Each row was made from one walk, in order. Every step used is in the known rows, and no mark comes twice. Write each row's walk.
Known rows:
kifir berir maki meku nevur: [ 15.5   8.8  23.5  10.0 -19.7 -10.1  62.0  -5.2  46.7   5.4   8.6 -13.1
  25.2 -21.7  23.5  25.1  15.2  22.9  -3.2  31.1  21.8]
nevur berir maki meku kifir: [-36.4  10.2 -38.7   4.9   4.3  19.3 -16.4 -30.7 -11.5  -1.2   3.0  -0.2
 -25.8  14.3  13.2   1.0 -10.7  -8.9  -4.8  -6.2 -44.4]
tetid madil: [  9.3 -27.1  18.9 -30.7  -1.3  -9.7 -42.8  55.8  34.1  18.3 -11.9  20.4
 -20.0   4.9 -56.7 -14.3  24.5   0.8 -13.8  -6.7  18.0]
meku madil berir maki: [ 21.5  24.3   6.6  35.3 -36.0   5.3  16.3  17.8 -30.5   7.8 -18.9 -17.7
  -4.4  11.9  -8.9  25.0 -31.1   6.1  48.4  13.5   0.6]
madil meku kifir berir maki: [-15.5   1.0 -28.5  -3.4  26.9 -27.0  29.4  -0.2  -1.4 -11.2   6.3 -12.3
  17.6  36.2 -12.8   8.5  44.4 -38.0  -1.7  -5.0 -38.6]
nevur meku kifir tetid madil: [-22.2 -21.9  -4.7 -27.6  39.6 -34.2 -25.2  13.8  -5.6 -21.5  10.8  52.0
  33.2  42.1 -36.8 -63.4  25.9 -14.2 -63.8 -26.9 -34.4]
tetid madil berir maki meku kifir: [-25.5  47.4 -31.6  17.6 -21.8 -17.8 -20.2  23.3 -26.0 -32.9   8.4  23.1
  -7.0  58.2   4.4  37.1  32.1   7.7  -0.5 -16.6 -67.0]
nevur berir maki meku kifir tetid: [-33.3  -4.0 -48.9   0.2   7.2  22.7  12.1 -44.4 -40.5  16.7  17.9   6.5
 -12.8  25.3  12.0 -39.2  -2.1  12.1 -21.2  -5.4 -56.1]
kifir tetid: [ 11.7 -44.5  14.1 -39.9  25.6  13.5  -4.5   1.8  -0.1  46.1   6.0   6.6
 -12.5  -4.4 -22.0 -69.4  17.2  16.0  -9.5   4.1  14.5]
berir maki meku kifir: [-28.5 -19.9 -17.4   0.9  20.1  -2.5   4.3  -0.9  -6.4 -16.2  -4.5  21.0
 -16.9  21.0   9.7  12.0  10.0 -27.7 -10.3 -16.8 -37.9]
meku nevur berir maki: [ 42.4  14.7   4.7  -9.3 -32.4  25.4   9.9 -11.8   7.3  62.5   1.5 -15.3
 -16.1 -18.7  -7.8  30.0 -46.3  26.3  35.8  18.7  36.6]
madil berir maki meku nevur: [ 23.4  43.8   4.5  24.2 -31.0  14.1  25.2 -20.0 -23.3   9.0  15.6  -4.3
   3.0  -6.3  51.4  59.6 -10.3  50.3  45.9  18.9  10.0]
nevur meku: [ -0.7 -13.2  38.3 -26.0  41.4   8.4 -37.0 -20.5  26.0   3.7   2.3   7.5
   6.7 -18.3 -17.2 -35.2  -7.4 -13.6 -19.6   7.8  34.9]
tetid madil berir maki meku: [ -5.0  53.1  -1.3  24.8 -40.0   2.9 -20.8  21.2 -15.6  -7.0   3.2   3.7
 -16.8  24.0 -10.9  41.1  22.8  36.0  14.3   1.2 -30.2]
madil meku nevur: [ 40.7  -9.8  13.9 -15.0   6.8  -1.1   1.5 -13.8   2.0  10.0  11.7   6.6
   9.2 -29.9  27.3  30.4  -7.6  17.7  26.7 -11.2  54.2]
berir maki meku madil: [ -3.6 -16.2  10.1  47.5 -22.9   7.7  30.3   0.8  -4.5 -20.8 -28.0  -4.0
  -5.3 -12.2   3.9  21.1 -33.3 -12.3   6.1   3.6   2.4]
kifir meku: [  0.6  -1.4  40.7 -35.9   2.2  -5.8  13.5  19.7  19.9  39.9   0.5  -5.9
  -4.9 -35.9 -34.0 -13.6  43.6 -31.0 -19.7   0.9  21.9]
nevur meku kifir tetid: [-24.1 -30.4  -1.3 -36.8  62.7 -14.0 -13.9 -24.9 -10.4  -5.5  17.1  35.9
  25.0  21.8  -4.6 -79.9  12.2 -19.6 -46.6 -13.4 -15.4]
nevur meku madil tetid: [  7.1 -20.2   9.0  10.6  19.7 -26.4 -19.1  23.4  -7.7 -61.1 -17.3   3.9
  29.1 -22.6  24.9 -12.9 -50.3 -38.7  -7.3 -20.1  32.2]
berir maki meku: [ -5.9  -7.3  13.0  10.7   2.3  16.6   3.0  -6.9   0.6  11.4  -6.8   0.3
 -28.1 -14.2  -3.5  15.5  -1.1   0.9   1.0   7.7   3.9]
madil meku nevur berir maki: [ 42.0  34.5 -10.6  11.7 -23.4  27.7  10.3 -38.1 -25.9  38.0  16.5 -21.1
  -3.5 -17.7  13.0  64.6 -42.2  18.7  46.1   1.8  27.6]
maki berir: [ 15.9 -36.8  21.6 -15.9   1.1  13.6 -28.0  -5.2  30.4  27.0  10.6   3.2
 -21.6 -19.1  12.5  -1.7  15.2  22.6  -1.1  28.6  29.3]

Write each row's walk:
[-46.9 -28.6  -3.9 -25.5  35.8 -16.6   8.2  -3.9  54.2 -35.6  12.6   3.4
  12.3   5.5  25.3 -54.7  68.0  -9.8 -42.2   3.6 -22.5] -> maki meku kifir berir
[ 48.7  43.7 -15.1  18.2 -45.9   5.3  -9.2   1.7 -19.8  22.9   5.2  -5.3
   5.1   1.3 -17.6  76.0 -29.3  26.6  31.5  -7.7   8.3] -> tetid madil meku nevur berir maki
[ 19.8  46.9   1.0   1.5 -42.2  -4.4 -24.4  45.5 -17.8  23.8  -3.8  -0.9
 -20.3  36.7 -48.4  35.5  14.2  16.8  26.5   4.2 -17.8] -> tetid madil berir maki
[ 10.7  47.8  17.9  48.8 -20.3   2.9   0.0 -15.6 -35.0 -19.2 -10.1 -14.6
  27.0   8.9  -3.2  19.6 -50.9  -7.0  29.0  22.1   3.0] -> nevur meku madil berir maki
[ 11.7 -23.7  23.1  -8.1   4.0   5.9   5.4 -14.2  31.4  -2.9   4.3  16.4
  -1.8 -42.4  47.2   8.7  -3.6  28.8   3.4   4.6  50.3] -> maki meku nevur
[ -7.3  42.3   1.0  16.5 -17.6  24.7  -3.3 -20.0 -26.7   5.3   8.2 -15.2
 -24.5   4.8  23.1  26.1   6.5  29.7  30.3  15.7 -19.1] -> madil berir maki meku
[ 30.6  -5.4  10.7 -29.4 -10.1  25.6 -13.6 -12.5  30.7  50.4  10.0  -9.4
  -7.2 -34.0  10.7  -7.3 -28.9  36.1  25.5  17.0  51.9] -> meku nevur berir
[-26.3 -18.0 -16.5 -29.3  42.1 -25.0   4.5  -7.7  25.8 -25.9  15.5  -8.1
  22.0  20.0   9.9 -28.6  63.0 -24.5 -16.7 -13.2 -18.3] -> madil meku kifir berir
[ -1.4 -13.4  40.4   2.3 -22.6 -10.4  36.5  34.4  17.5  10.8 -20.7  -0.3
  15.8 -37.1 -24.2  -8.4   6.9 -38.8 -18.0  -2.5  23.4] -> kifir meku madil
[-14.0 -24.7 -21.5 -24.4  40.8  -8.0 -23.5  -6.3 -15.8 -19.6   8.3  19.4
  -6.9  10.8  12.8  -4.3  23.6 -27.0   0.9 -34.6 -15.4] -> madil meku kifir
[ 14.6 -17.2  -0.3 -14.7   6.3  -8.8 -18.1  12.2 -23.9   5.7   9.9  20.5
   3.0  14.4 -33.0 -18.8  37.0  22.4 -20.0 -23.6 -10.6] -> kifir tetid madil meku
[ 10.9  11.6  -3.9 -11.6 -16.0  35.0 -19.2  -8.4  -3.0  59.7  -6.0 -28.4
 -33.4  -1.9 -37.7   1.6 -25.4   1.4  24.5  17.1  10.0] -> nevur berir maki
[-14.3   3.3  12.9   4.3   0.1  -2.4  35.7  -1.1  40.8   3.3  -0.4 -25.8
  -0.2  -5.1 -11.0  -9.8  32.5   5.1 -17.7  29.4  -3.8] -> kifir berir maki meku
[ -9.3  15.0  -7.4  13.9 -12.9  42.1 -12.9 -37.0  -1.1  26.0   4.4 -24.4
 -27.6 -14.3  -1.7   8.8 -20.8  17.7   6.5  14.9  -7.2] -> nevur berir maki meku
[-26.6 -28.9 -31.5   0.3  23.3  -2.6  33.9 -17.2 -36.6  -0.3   9.7  31.1
  -8.9  30.3   6.9 -28.2  20.4  -5.8 -27.5 -18.9 -51.8] -> berir maki meku kifir tetid
[-11.3   6.0 -31.4 -34.7  -1.9 -24.2 -26.9  30.7 -31.2   1.4  22.3  36.7
   3.4  61.8 -14.9 -48.6  49.7  26.5 -13.9 -21.9 -50.7] -> meku kifir tetid madil berir
[-29.1   5.8   4.2  -8.4  38.2 -32.5  20.6  -0.7  29.5 -18.7   3.9  -4.3
  36.5  36.5 -24.8 -27.2  26.7 -48.5 -32.7  17.4 -23.1] -> nevur meku kifir berir maki
[  9.6   1.4   9.1  -9.5 -12.7  32.0 -16.4 -46.0  29.9  15.8  16.3  -2.9
  -3.6 -43.7  50.5  -0.2 -20.5  52.1  10.2  14.8  46.4] -> maki meku nevur berir
[ -7.1   6.4  -5.5  50.9 -37.0  35.3   9.2 -26.0  -6.2  -9.7 -22.0 -19.8
  -4.5 -21.3   7.3  13.1 -55.3  11.0   8.1  14.1  -1.7] -> nevur berir maki meku madil
[ 18.2  35.9   3.5  -6.1 -14.9  15.5  -7.5   8.0 -27.5  39.9   5.6 -17.1
 -27.0  17.8 -16.6  17.3  -0.7  13.1  43.4  18.7  -4.9] -> madil berir maki
[ 11.8  -8.7   8.6  -9.1   5.5  -7.1 -41.3  26.3   3.7  -9.3  -2.5  16.2
  -6.9   4.6 -32.1  16.5  31.7   3.4  -4.2 -24.8   7.7] -> tetid madil meku
[ -3.4  -7.6 -14.8  43.1 -19.0 -33.1  55.1  34.2  10.0 -58.8 -17.1 -32.5
  27.2  -7.8  29.3  17.4 -12.8 -21.5 -11.5  -6.3  -2.2] -> kifir berir maki meku madil tetid
[ 20.0 -48.1  -4.8  -3.4  -1.2 -17.5  -1.9  52.2  -6.3 -30.3 -29.8  -4.4
   2.7 -19.9  12.2  -6.6 -36.1 -29.1  13.3 -31.3  35.6] -> meku madil tetid
[-35.8 -12.4  16.0 -35.8  57.1 -34.1  -6.6  -7.4  56.1 -29.4   9.3   0.7
  41.9  18.7  -6.5 -67.3  38.7 -37.6 -44.5  14.5  -7.2] -> nevur meku kifir berir
[  1.4   9.2 -38.2  44.7 -32.3  11.3   5.7   2.7 -31.1 -33.3 -22.1 -30.2
  -7.2 -21.0  36.6  28.2 -64.6  -8.9  16.1 -16.2  -2.9] -> nevur berir maki meku madil tetid
[ -1.4 -24.4  37.2  16.3  14.6  -1.6 -16.0  -2.2  17.5 -31.9 -21.0  10.7
  30.2 -22.6  -9.0 -29.0 -39.2 -24.7 -19.8   7.7  33.6] -> nevur meku madil
[  2.9 -15.7 -22.5  44.3 -17.0 -11.5  28.8  27.7 -28.7 -52.3 -29.1  -6.6
  -1.3 -17.8  31.3  41.1 -50.7 -23.8  11.5 -26.9  -1.2] -> berir maki meku madil tetid
